Each row comes from the steps of one walk. Every step used is in the known rows, and no mark comes twice. Write the walk behind each row, first mark first.
Known rows
M > Z > P > W > L > B: [-27.6  -2.9  24.0  -9.7  13.0  21.6 -45.3  18.9 -10.6 -14.8  16.8  -1.8
 -15.0  -7.4   2.3   7.2  11.2 -44.7]
U > L: [-25.8  11.0  19.8   0.8  21.2 -13.9 -35.3  13.7 -10.3   4.1  34.6 -12.4
   7.3 -13.9   1.7   1.2  10.1 -12.6]
W > L > B > Z > P: [-33.8   3.9 -15.8  -8.2  17.4   5.9 -33.4  10.2  -7.7 -10.6  20.6  -2.6
 -11.8   8.1   2.8 -18.8  14.3 -52.1]
M > V > C > U > L > B: [-36.8   4.8 -28.1  -7.9  30.9 -18.8 -61.7   5.7 -25.1 -12.7  38.9 -39.6
 -24.9  -7.7   2.8 -13.8  11.7 -48.6]
L > B > Z: [-24.8  14.2  -8.2  -6.7  11.7  -9.8 -37.0 -14.9  -5.9   2.8  27.5 -16.8
 -12.6  -2.4  -4.7 -22.4   6.0 -26.0]
C > U: [-30.4   6.4   8.8   0.3  15.6 -17.3 -43.6   5.5  -2.3  -4.6  39.7 -11.3
  -9.2 -12.8   6.3  -7.0   0.4 -14.2]
C > U > L > B > Z: [-40.1   6.1 -18.2  -9.9  18.9 -13.7 -42.2 -20.3  -5.2  -1.2  36.8 -20.6
  -5.3  -1.4   5.8 -30.5   1.0 -58.7]
C > U > L > B > Z > M: [-38.0  10.6  16.0 -18.8  21.7 -15.0 -35.9 -15.4  -2.9   7.6  37.4 -31.3
  -3.2  -2.5   5.1 -21.7   5.3 -38.5]
V > C: [-19.1  16.2  15.2   5.1  17.1 -11.3 -41.1  22.1 -20.9   6.2  33.4 -14.8
 -28.7 -17.9  -6.0  -1.2  10.9  -3.9]
B > Z: [-24.6  19.6  27.8  -3.9   6.6 -14.7 -25.8  -4.0  -2.5  14.6  30.2  -4.2
  -9.9  -9.1  -8.2 -19.3   5.2   0.5]
L > B > Z > P: [-26.1   9.4  11.6 -12.4   8.7  -1.7 -28.0  -4.5  -3.9  -8.7  23.0 -12.4
  -9.2   0.5   4.4 -22.8  14.4 -32.5]
B > Z > M: [-24.1  22.8  62.9 -12.7   8.8 -14.4 -20.4  -0.5  -2.0  22.6  30.3 -14.4
  -8.8  -9.7  -8.1 -11.1   9.2  21.0]
Z > M > V: [-23.3  17.0  53.2 -12.4  20.1 -21.6 -35.8  14.4  -7.6   6.1  31.9 -27.7
  -2.6 -11.6  -4.2  10.1  18.8  36.4]
U > L > B > Z > M > V: [-31.5  17.5  25.3 -22.7  22.2 -18.0 -34.2 -10.8  -9.6   9.8  29.3 -37.5
  -0.7  -0.9  -5.5 -14.3  18.5  -7.7]
M > V > B > Z: [-32.4  12.7  14.3 -12.1 -20.8 -17.5 -34.4  -8.2  -3.2   7.5  23.2 -12.9
   3.1  -9.9  -9.3 -20.8   5.5  19.9]
P > W > L > B > Z > M: [-34.9   9.2  32.7 -13.3  15.0   7.0 -55.1   6.5  -3.5  10.7  23.7 -11.9
 -26.1  -2.0 -10.1   1.4   9.7 -20.6]
P > Z: [-22.9  17.4  11.7  -6.8  29.3 -11.9 -45.3  23.9   5.9   4.1  20.6  -2.7
   4.5 -19.1 -10.6  -0.4   1.7  -9.2]
Z > B: [-18.8  16.8  37.5   4.1  -4.6  -5.3 -48.9   6.6  -1.1  -5.8  39.7 -15.7
  -1.6  -7.2  -4.9  -8.3   9.3  -4.3]
C > U > L > B > Z > P: [-40.0   2.5  -2.4 -16.0  17.0  -5.0 -32.5  -9.8  -3.6 -13.3  31.2 -15.7
  -4.0   0.9  14.4 -31.0   8.2 -66.0]

Which walk is each row?
[-45.4   4.7  26.3 -22.6  13.4  -1.0 -61.8   4.9 -13.9 -13.0  28.9 -22.7
 -39.0  -5.8   1.4 -24.8  16.7 -51.1] | M > V > C > U > L > B > Z > P > W
[-38.8  20.9  51.9 -19.8  20.9 -24.9 -34.4   3.7 -16.5  19.6  39.4 -31.5
 -27.3 -11.1  -8.5 -20.5  12.7  -4.0] | B > Z > M > V > C > U > L
[-20.0  20.8  48.6 -14.6  33.2 -12.2 -37.7  27.9   7.5  11.3  21.8 -13.3
   6.0 -20.9 -11.7   9.8   5.9  11.2] | P > Z > M
[-44.3  -0.2  34.8 -17.1 -23.7   8.0 -49.4  21.6   0.3  -5.3  13.0   6.6
 -10.1  -4.7  -4.7  -5.4  11.7  -0.2] | M > V > B > Z > P > W > L
[-36.1   5.8  49.5  -8.3   6.7  11.7 -42.0  25.9   0.3   0.9  19.5  17.8
 -21.5  -3.8  -4.9  -3.3  12.2 -19.9] | B > Z > P > W > L
[-26.8  23.7  61.0 -18.7  11.9 -22.7 -26.5  -1.8  -3.4  18.5  29.2 -21.9
  -8.1  -7.3 -11.8 -11.2  15.5  36.4] | B > Z > M > V
[-33.4   9.2  31.5 -18.6 -24.1  -9.2 -24.3   2.5  -2.1  -4.3  17.4  -9.6
   4.5  -6.8   1.7 -19.7  13.2  13.1] | M > V > B > Z > P
[-33.2   9.0   7.8   1.6  26.0 -16.1 -43.9  18.2 -20.4   2.6  42.6 -19.9
 -22.3 -17.8   3.1  -8.7   4.9 -37.5] | V > C > U > L
[-35.6  15.1  15.5 -16.5  25.2 -13.0 -40.2  -7.5 -19.8  12.3  38.2 -37.2
 -28.1  -7.8  -0.6 -24.4   7.1 -44.4] | V > C > U > L > B > Z > M
[-40.5  10.9 -19.7 -14.0  22.7 -20.5 -50.7 -11.0 -22.0   0.0  37.0 -33.3
 -29.5  -2.3  -4.8 -33.6   9.2 -48.8] | M > V > C > U > L > B > Z
[-36.2   4.9  -6.2  -5.1  12.3   8.1 -61.5   3.0  -4.0   1.9  22.6  -0.1
 -26.0  -0.1 -10.3  -8.7   5.0 -40.7] | P > W > L > B > Z
[-33.9  -5.8   1.0  -4.5  18.7  16.9 -62.6  31.5  -6.5 -23.1  21.3  -2.9
 -19.6  -2.3   6.4  12.5  16.2 -44.8] | Z > P > W > L > B
[-26.5  10.6  39.2 -14.7 -10.6 -17.4 -39.5  12.5  -5.8   3.9  27.3 -31.7
   8.6 -16.8  -0.8  10.2  13.5  40.5] | Z > M > V > B
[-19.9  22.1  34.9  -5.5  10.5  -1.9 -54.9  18.5  12.5  -2.8  28.0  -7.3
   7.3 -12.4 -16.6 -10.5   2.0 -13.6] | P > Z > B
[-35.5   8.1   4.9 -16.8  34.6 -19.9 -54.6   9.8 -26.1  -4.7  41.2 -50.3
 -20.9  -9.4   2.1  -4.3  17.0 -29.2] | Z > M > V > C > U > L > B
[-32.7   8.5 -30.1  -2.2  20.2  -2.7 -41.1  -0.6 -10.1   1.2  25.4  -6.9
 -15.1   5.6  -7.5 -18.1   5.1 -47.1] | W > L > B > Z
[-41.1  11.2  17.1 -24.8  23.5 -22.5 -41.1 -17.9  -4.5   3.5  36.6 -38.4
  -3.8   0.1   1.0 -21.5  10.1 -23.6] | C > U > L > B > Z > M > V
